What can hang from each mark
z_989: z_222 z_772
z_389: z_566 z_845 z_957
z_845: z_389
z_400: z_65 z_521 z_957
z_772: z_222 z_566 z_989
z_566: z_65 z_389 z_772
z_957: z_389 z_400
z_222: z_772
z_10: z_65
z_65: z_10 z_400 z_566

In the rows, 128 means zero.
Known rows, with every way that one mark hangs from another
z_566{z_389{z_957} z_772}: [101 132  88 144 122 169 153 141 167 128 135 127 107 168  52 102 123 160
 131  93 139 126 139 152 120 114 135 168 143]
z_772{z_222 z_989}: [128 133 141 210 112 145 136 147 163 118 115 122 124  79  79 150 150 164
 149 124 124  94  98 132 117  74 114 137 127]
z_566{z_389{z_845} z_772{z_989}}: [ 74 130  83 182 138 161 183 183 190 112 119 137 168 139  62 146 143 173
 122  93 150  82 130 147 103  85 103 158 150]
z_989{z_222 z_772{z_566{z_65}}}: [148 111 102  92 136 166 119 101 132 162 121 103 130 182 120 130  97 161
 127 115 143 123  69 128 151 123 133  96 161]
z_957{z_389{z_566} z_400}: [ 51 127 163 113 145 134 166 156 158 110 146 175 121 165  74 183  95 172
 158 124 143 150 115 146 124  96  97 230  74]
z_10{z_65{z_566{z_772}}}: [ 98 101 124 150 140 149 151 152 141 183 144 104 144 181  82  97 104 135
 148 125 100 112 123 119 106 122 163 175 123]
z_566{z_65{z_10 z_400} z_772{z_989}}: [ 97  98 127 187 139 136 177 135 172 135 107 102 118 111  69  90 107 122
 154 110 124 120 125 139 146 145 177 186  97]
z_989{z_772{z_566{z_389{z_957}}}}: [146 117 100  99 122 162 136 104 142 148 131 137 121 162  77 146 117 184
 169 121 139 114 101 158 142 103  90 107 176]
z_389{z_845 z_957}: [105 135  99 120  99 146 153 164 141 124 123 165 118 129  74  95  77 161
 152 148 137 104 167 158 144  73 116 115 166]
z_845{z_389}: [119 142 111 154  99 151 155 132 141 146 152 130  97 108 101 132 135 131
 138 131 122 136 132 134 119 106 124 146 125]
z_845{z_389{z_566{z_65}}}: [ 81 140 119 148  86 175 177 158 140 126 149 140  95 118  92 117 124 133
 128 102 126 128 131 133  94  95 139 159 139]
z_10{z_65{z_566{z_389{z_957} z_772{z_222}}}}: [ 99 115 121 170 125 174 160 147 145 158 141 106 119 160  53  75  91 158
 149  94 100 109 138 132 110 118 159 177 168]
z_566{z_65 z_389 z_772{z_222}}: [117 132 109 197 121 191 166 122 193 100 108  85 108 154  52  96 120 170
 102  60 167  96 119 125  94 146 162 171 147]
z_566{z_389 z_772{z_989}}: [ 91 127  94 185 136 165 166 159 188 128 129 121 150 145  64 147 162 163
 126  84 136 105 107 144 103 104 114 169 125]
z_65{z_566{z_772}}: [107  87 130 142 144 130 159 156 159 180 123 130 142 185  82 124 120 155
 143 142 107 124 120 127 106 109 154 177 112]
z_957{z_389}: [104 135 138 119 145 131 138 140 162 131 141 154 104 144  88 170 106 156
 133 136 140 132 116 151 124 122 110 180 102]
z_389{z_566{z_65 z_772} z_845}: [ 48 121 105 129 123 160 181 202 164 101 102 144 152 175  75 117 102 155
 116 108 165  85 148 128  87  75 148 163 135]
z_222{z_772{z_566{z_65{z_400} z_389} z_989}}: [128 116 142 155 112 153 172 124 188 136 127 125 122  94  48 146 105 198
 158  59 100  94 120 159 107 139 106 139 170]
z_222{z_772{z_566 z_989}}: [120 121 143 136 118 120 145 134 168 155 128 123 135 115  67 171 132 189
 159 103 103  99 114 146 103 112  93 128 138]
z_400{z_65 z_521 z_957{z_389{z_566{z_772}}}}: [ 57 152  85 144 167 113  99 182 165 144 112 134  92 104  53 172 118 159
  85 135 175 118 150 135 134 126 108 185 105]
z_10{z_65{z_566}}: [118  99 133 146 126 155 156 148 135 182 152 118 133 160  89 101  90 146
 154 128  93 111 120 128 115 123 148 155 137]
z_566{z_65{z_400} z_772}: [120 113 117 158 133 149 151 125 175 136 108 103 115 145  76  94  96 119
 141 102 139 125 129 127 128 147 185 184 105]
z_222{z_772{z_989}}: [120 128 143 141 116 128 154 137 160 142 139 124 141 118  68 165 110 168
 145 106  96 103 118 150 105 113 110 139 127]
z_65{z_10 z_400{z_957}}: [153  89 124 153 144 100 146 122 151 157 105 146  71  83  69 118  91 135
 157 167 118 169 152 160 200 165 153 153 117]
z_772{z_222 z_566{z_65{z_10} z_389} z_989}: [126 111 141 227 110 169 176 130 187 112 101 106  94  76  55 121 156 213
 148  81 144  80 100 143 122 119 106 124 169]
z_957{z_389{z_845} z_400}: [ 70 132 145 126 150 125 172 148 169 111 137 170 142 148  77 174  74 178
 157 143 159 127 136 148 141 102  92 204  88]
z_957{z_400{z_521}}: [125 124 124 141 131 129 145 124 154 132 134 121 134 139  79 154  97 180
 161 138 136 121 128 119 158 118  99 168  72]
z_400{z_65{z_566} z_957}: [127  97 111 173 134 128 117 155 161 204 121 143 101 115  79 125 114 157
 109 157 138 129 129 143 127 129 134 144 134]
z_566{z_389{z_845} z_772}: [ 94 125  79 155 141 158 177 165 185 113 116 132 152 170  66 139 120 171
 112 101 165  96 145 141 112 107 121 162 151]
z_65{z_10 z_566{z_389}}: [127  64 139 152 138 142 209 139 153 161 135 147 109 155  68 120  90 193
 142 135  98 133 134 157 145 145 138 159 149]

Rows
[ 47 123 138 110 141 140 193 185 158  92 122 175 113 145  73 147  73 172
 123 125 159 108 147 158 120 107 121 179 130]	z_957{z_389{z_566{z_65{z_10}} z_845}}
[114 104 130 166 138 123 148 132 152 161 139 128 139 137  79 152  74 183
 150 140 132 112 132 116 155 114 114 181  94]	z_957{z_400{z_65{z_566} z_521}}
[ 62 130 108 110  85 175 178 198 139  97 119 179 113 139  64  75  64 165
 142 110 140  94 167 158 113  58 133 130 175]	z_389{z_566{z_65} z_845 z_957}
[ 61 130 106 104  95 152 166 206 129 103 120 194 120 140  66 109  79 164
 150 133 134 105 171 159 125  38 116 130 176]	z_389{z_566 z_845 z_957}
[125 116 122 148  94 183 163 117 176 139 131 134  92 142  61  94 113 202
 162  86 146 116 121 149 125 128 104 137 152]	z_772{z_566{z_65 z_389{z_957{z_400}}}}
[ 99 100 130 199 139 159 179 162 180 148 118 127 142 142  54 132 138 185
 139  99 105 103 111 135  95  94 135 179 149]	z_65{z_566{z_389 z_772{z_222 z_989}}}
[119  55 148 149 167  93 189 134 147 175 109 139 114 141  66 110  75 138
 172 157  82 155 153 142 173 145 189 204 118]	z_65{z_10 z_400 z_566{z_772}}
[ 66 142 107 141 109 150 163 167 138 132 142 135 109 137  89 137 149 123
 130 116 128 136 138 127  95  81 139 180 123]	z_845{z_389{z_566{z_772}}}
[ 78 103 120 135 140 135 173 163 150 111 104 124 107 145  61 112  88 144
 135 107 127 123 150 129 140 127 172 191 112]	z_389{z_566{z_65{z_10 z_400{z_521}} z_772}}
[137 132  99 152 136 139 117 139 144 160 130 113 102  87  66 106  82 133
 157 127 107 125 147 132 167 152 137 150 131]	z_10{z_65{z_400{z_521 z_957}}}
[119 116 114 158 127 144 126 158 156 165 124 129 133 116 107 151 163 174
 146 114 120 112  76 131 135  82  94 109 137]	z_772{z_566 z_989{z_222}}
[146 120 117 151 118 154 148 123 163 125 118 119  99  99  77 104  66 150
 146 108 122 108 133 130 150 148 149 148 123]	z_566{z_65{z_400{z_521}}}
[146 102 126 152 127 135 171 114 153 127 113 113  87  96  72  98  57 152
 149 123 121 120 148 138 177 172 160 150 114]	z_566{z_65{z_10 z_400{z_521}}}
[ 94 114 133 212 129 145 165 131 171 118  95  72 113 122  65  93 134 146
 129 110 149  96 114 124 118 134 173 169 100]	z_566{z_65{z_10} z_772{z_222 z_989}}
[122 125 119 165 134 125 133 122 153 139 140 117 132 128  83 160  88 175
 144 135 153 112 131 117 162 116 104 173  84]	z_957{z_400{z_65 z_521}}
[113  95 140 165 142 133 153 148 157 162 108 118 132 167  71 124 118 160
 137 138 112 118 123 118 105 102 164 179 123]	z_65{z_566{z_772{z_222}}}
[127 103 126 148 140 138 153 146 134 171 141 124 126 115  71 103  55 145
 172 124  69 114 143 125 152 133 150 170 146]	z_10{z_65{z_400{z_521} z_566}}
[140 120 125 103 131 133 126 121 143 159 127 111 118 161  95 148  91 174
 112 103 112 135 111 129 139 131 132 123 152]	z_989{z_222{z_772{z_566}}}
[103 112 122 128 167  92 149 150 148 130 102 158  65  70  46 150  75 158
 148 156 115 161 169 159 199 158 128 185 111]	z_65{z_10 z_400{z_521 z_957{z_389{z_566}}}}
[106  88 103 162 159 134 180 172 187 167  97 169 126 119  40 112  86 166
 143 125 109 139 161 157 139 128 151 185 168]	z_65{z_400{z_957} z_566{z_389{z_845} z_772}}
[119 135 104 143 106 172 163 129 158 120 147 144 103 135  50 116  86 194
 155  98 127 127 143 154 152 116  95 155 138]	z_566{z_389{z_957{z_400{z_521}}}}
[104 102 129 206 140 128 139 157 160 168 122 118 136 128  79 139 121 152
 124 131 133  98 115 123 110  90 152 176 135]	z_400{z_65{z_566{z_772{z_222 z_989}}}}
[ 55 150 120 187  97 170 173 169 151 113 130 116 106 102  76 117 151 130
 129  90 129 114 125 123  81  78 148 179 132]	z_845{z_389{z_566{z_65 z_772{z_222 z_989}}}}
[111 107 108 162 153 152 166 151 152 158 138 113 133 135  53 102  67 152
 158  95  81 112 149 126 142 142 156 192 156]	z_10{z_65{z_400{z_521} z_566{z_389 z_772}}}
[ 70 123 145 116 148 132 172 161 154 102 125 160  86 120  64 151  68 160
 136 114 129 129 141 153 144 133 129 202 112]	z_957{z_389{z_566{z_65{z_10 z_400{z_521}}}}}
[148  94 127 172 119 172 201 107 174 115 128 130  84 110  61  92  63 168
 138  83 128 130 136 163 161 178 156 160 156]	z_566{z_65{z_10 z_400} z_389}
[ 73 149 114 135  69 183 170 158 125 125 151 150  70 110  77  78 107 131
 144 101 114 135 147 149 104  82 141 154 153]	z_845{z_389{z_566{z_65} z_957}}
[ 74 132  84 162 130 160 173 154 172 114 128 141 138 162  46 109  86 173
 132  98 169 109 167 152 135  93 124 180 153]	z_566{z_389{z_845 z_957{z_400{z_65}}} z_772}
[ 93 140 105 126 146 128 130 166 176 146 111 164 100 112  69 151 116 160
 116 157 165 132 139 158 131 126 100 152 119]	z_400{z_957{z_389{z_845}}}
[120 122  97 131 108 159 158 153 168 132 122 162 107 134  65 125 120 204
 155 112 149 100 143 155 131  92  84 109 189]	z_772{z_566{z_389{z_845 z_957}}}
[114 115 115 157 102 183 198 110 159 111 138 120  78 132  41  67  58 195
 147  86 133 121 149 159 164 164 129 158 135]	z_566{z_65{z_10} z_389{z_957{z_400{z_521}}}}
[138  93 131 142 116 141 155 120 163 155 112 112  92 142  90 113 130 178
 150 129 149 112 116 134 135 147 128 119 125]	z_772{z_566{z_65{z_10}}}
[129 113 101 142 123 152 162 152 179 133 116 152 125 138  77 152 133 207
 144 111 156  94 130 145 124 103  81 112 175]	z_772{z_566{z_389{z_845}}}
[121 122 137 153 107 159 173 130 187 137 130 115 125 115  52 148 121 205
 144  60 112  89 112 155  91 134  96 128 162]	z_222{z_772{z_566{z_65 z_389} z_989}}
